What can hang from each mark:
z_226: z_400 z_441 z_492 z_935
z_441: z_226
z_492: z_226 z_441
z_400: z_226 z_852
z_852: z_226 z_441 z_492
z_100: z_226
z_935: z_852

Every row comes from one small tree of marks. The marks that hang from a mark follow it in brackets, in the order of their numbers. Every link used is in the known rows. Which tree was each row made from?
(in the rows, 128 means zero)
Known rows:
z_441{z_226{z_400{z_852}}}: [137 142 121 126  95 103 111 119 111 173 131 160  91 144 141 158 124 136
 116 134 135 113 109 155  86]
z_226{z_935{z_852}}: [156 150 149 105 165 153 136 157 119 137 105 158 129 152 125 131 107  87
 138  93 127 124 105 132 134]
z_852{z_226 z_441}: [141 134 151  97  92 168 141  90 115  84 178  79 123 105 125 129 125  93
 148 116 108 132 125 164  94]
z_226{z_400 z_441 z_492 z_935{z_852}}: [127 152 146 178 171 150 123 191 159 156  10 164 114 153 146 130 120 139
 118 106 128  74 156 116 222]
z_492{z_226{z_400} z_441}: [ 68 114  31 141 153  97 155 119 122 122 177 149 159  91 166 127 168 146
 107 190 148 140 148 120 133]
z_226{z_400{z_852{z_492}} z_441 z_935}: [144 126 175 178 134 120 111 142 165 154   9 136 105 153 114 141 126 151
 119  92 122 145 130 106 181]
z_400{z_852}: [158 155 156 113 136  98 135 115 134 132 161 134 109 139 108 125 138 142
 158 114 138 177  86 122  95]
z_852{z_226{z_400 z_441 z_492 z_935}}: [132 156 147 146 133 173 134 141 153 129  80 107 155 125 110 118 157 139
 102 133  99  95 151 131 177]
z_935{z_852{z_226}}: [157 178 149  72 148 160 172 116 113 133 153 148 128 157 145 125 138  88
 140  98 135 118 128 147 107]
z_935{z_852{z_226 z_492}}: [152 153 153  79 123 150 163  92 119 122 143 119 122 162 140 124 131  89
 133  90 133 139 147 137 100]
z_492{z_441}: [109 107 100  83 112 122 140 113 121 117 233 132 171 115 140 102 139 120
 116 166 126 125 124 130  88]
z_852{z_226}: [148 165 143  81 111 164 153  93 122 115 187 105 151 121 110 121 152 103
 118 129 104 130 122 152  95]
z_100{z_226{z_400 z_441}}: [137 152 159 111 108 143 129 118 127 143 135 153 100 131 138 160  98 124
  97 103 117 104 137 145 125]
z_400{z_226}: [148 175 131 119 135 112 146 111 143 117 148 109 111 111 100 138 123 139
 160 115 133 172  91 142 131]
z_852{z_492}: [134 114 140 105  78 115 117  77 131 110 175  93 106 131 123 135 106  97
 118 103 114 163 137 134  84]
z_100{z_226{z_492}}: [132 147 139  98 120 134 123 124 117 115 201 122 122 117 117 133  99 127
 119 126 117 116 126 140  98]
z_226{z_935}: [148 137 142 114 140 147 116 145 124 128 130 135 139 128 105 132 110  97
 127 112 108 133  99 134 124]
z_935{z_852{z_441}}: [149 149 149  92 136 140 150 129 108 121 148 154  86 148 166 139  94  77
 164  81 148 122 120 153 106]
z_226{z_400 z_441 z_935{z_852{z_492}}}: [140 134 165 156 143 149 126 152 152 160   4 163 102 167 148 149 110 110
 109  76 128 105 152 120 191]
z_492{z_226{z_400 z_935{z_852}} z_441}: [ 77 114  41 149 189 112 157 150 119 131 118 165 168 111 163 124 163 138
 117 171 154 136 143 110 161]
z_441{z_226{z_935}}: [150 144 124 108 112 140  95 145 108 152 139 139 118 142 117 150  97 105
 121 121 110 112  84 174  79]
z_441{z_226{z_400 z_492 z_935{z_852}}}: [127 136 108 143 130 129 104 164 113 170  87 164 108 148 146 146 113 128
 114 134 133  74 129 148 131]
z_400{z_852{z_226 z_441 z_492}}: [151 118 171 121  97 113 133  75 136  91 144  64 107 130 103 117 137 140
 168 103 131 198 116 126  88]

Write each row's tree:
[ 95  89 105 181 153  99 119 162 145 140  90 138 166 115 122  95 168 186
 121 180 143 114 149  70 186]
z_226{z_400{z_852} z_492{z_441} z_935}
[149 109 158 129  91  88 105  94 128 112 142  90  77 140 115 137 102 139
 171  99 140 188  98 141  70]
z_400{z_852{z_441{z_226} z_492}}
[118  98 126 142 134 129 136 133 122 152  59 164 130 148 152 134 130 111
 106 117 141 108 163  95 165]
z_226{z_400 z_935{z_852{z_492{z_441}}}}
[127 113 117 137 146  81 131 108 142 111 143 101 136 130 106 113 148 161
 154 132 145 211 106 103 105]
z_400{z_852{z_492{z_226{z_935} z_441}}}
[108  95  95 114 112 111 118 136 117 149 161 147 164 129 138 116 141 149
 110 176 134 111 117 127  97]
z_492{z_441{z_226{z_400{z_852} z_935}}}
[133 106 148 170 132 112 117 139 129 143  55 148 106 126 122 141 132 135
 136 117 137 136 123 100 164]
z_226{z_400{z_852{z_441}} z_935}
[154 112 176 131 110 121 125  92 137  92 115  64 118 132  90 115 133 140
 168  99 125 197 111 120 103]
z_400{z_852{z_226{z_935} z_441 z_492}}
[120 116 126 106 139 144 115 147 118 109 180 119 164 113 107 113 103 137
 116 145 115 112 124 121 118]
z_100{z_226{z_492{z_441} z_935}}
[107 120 111 133 127 158 141 127 132 121 130 108 188 108 117  99 179 143
  99 174 111  94 162 109 158]
z_852{z_226{z_400 z_492{z_441} z_935}}
[116 134 129 123 110 126 125 119 116 132 165 143 112 113 137 144 114 136
 100 137 126  96 154 123 124]
z_100{z_226{z_400 z_492}}
[ 84  85  88 168 137 122 115 160 137 136 108 140 171 106 135 102 153 154
  97 183 126  82 166  88 185]
z_226{z_400 z_492{z_441} z_935}
[161 180 156 141 161 137 131 149 165 120  77 105 121 124  85 138 110 146
 162  95 119 168  79 146 167]
z_400{z_226{z_441 z_935}}
[116 110 136 155 108 166 126 124 125  94 102  84 134  97 124 121 138 122
 132 137 111 100 158 131 159]
z_852{z_226{z_400 z_492 z_935} z_441}
[144 147 136 101 132 137 133 139 106 128 143 150  82 152 167 142  87  91
 163  91 149 104 118 166  96]
z_935{z_852{z_441{z_226{z_492}}}}
[119 143 114  94 119 155 148 108 131 102 210  89 183 108 115  91 169 135
 117 169 109 113 141 136 109]
z_852{z_226{z_492{z_441}}}
[114 101  93  91 112 129 114 136 112 134 197 135 173 126 131 111 125 125
 112 170 121 111 106 149  78]
z_492{z_441{z_226{z_935}}}
[115 104 133 197 143 106 107 161 142 131  54 129 113 115 119 122 137 164
 141 140 138 119 140  88 189]
z_226{z_400{z_852{z_441}} z_492 z_935}
[139 135 151 111 148 151 121 154 112 111 138 130 121 129 119 131  82 115
 139 104 126 110 122 132 127]
z_100{z_226{z_492 z_935{z_852{z_441}}}}
[ 74 106  36 156 171 109 144 142 124 123 135 148 173  93 149 123 164 146
 108 184 141 142 140 109 155]
z_492{z_226{z_400 z_935} z_441}
[107 118  92 145 107  99 126  81 132 114 138 104  97 115 143 153 127 117
 113 121 128 174 153 128 114]
z_852{z_492{z_226{z_400}}}
[152 129 152 138 125 102 105 138 126 119 131 112  94 133 111 129 110 148
 177 114 139 162  83 142  96]
z_400{z_852{z_441{z_226{z_492 z_935}}}}
[117 137  99 137  93 114 102 133 116 162 145 148 100 129 149 151 119 134
 104 152 126  79 132 160 103]
z_441{z_226{z_400 z_492}}
[141 116 139 105 147 142 129 139 123 127 112 136 144 151 125 118 111  96
 133 103 128 136 123 118 126]
z_226{z_935{z_852{z_492{z_441}}}}
[128  88 151 175 115 104 112 122 134 135  47 127 102 129 120 140 126 136
 133 110 136 151 136  94 158]
z_226{z_400{z_852{z_441 z_492}} z_935}
[ 79  98  81 149 110 104 131 127 134 136 168 141 148 102 158 108 158 155
  98 188 136  82 177 101 154]
z_226{z_400 z_492{z_441}}
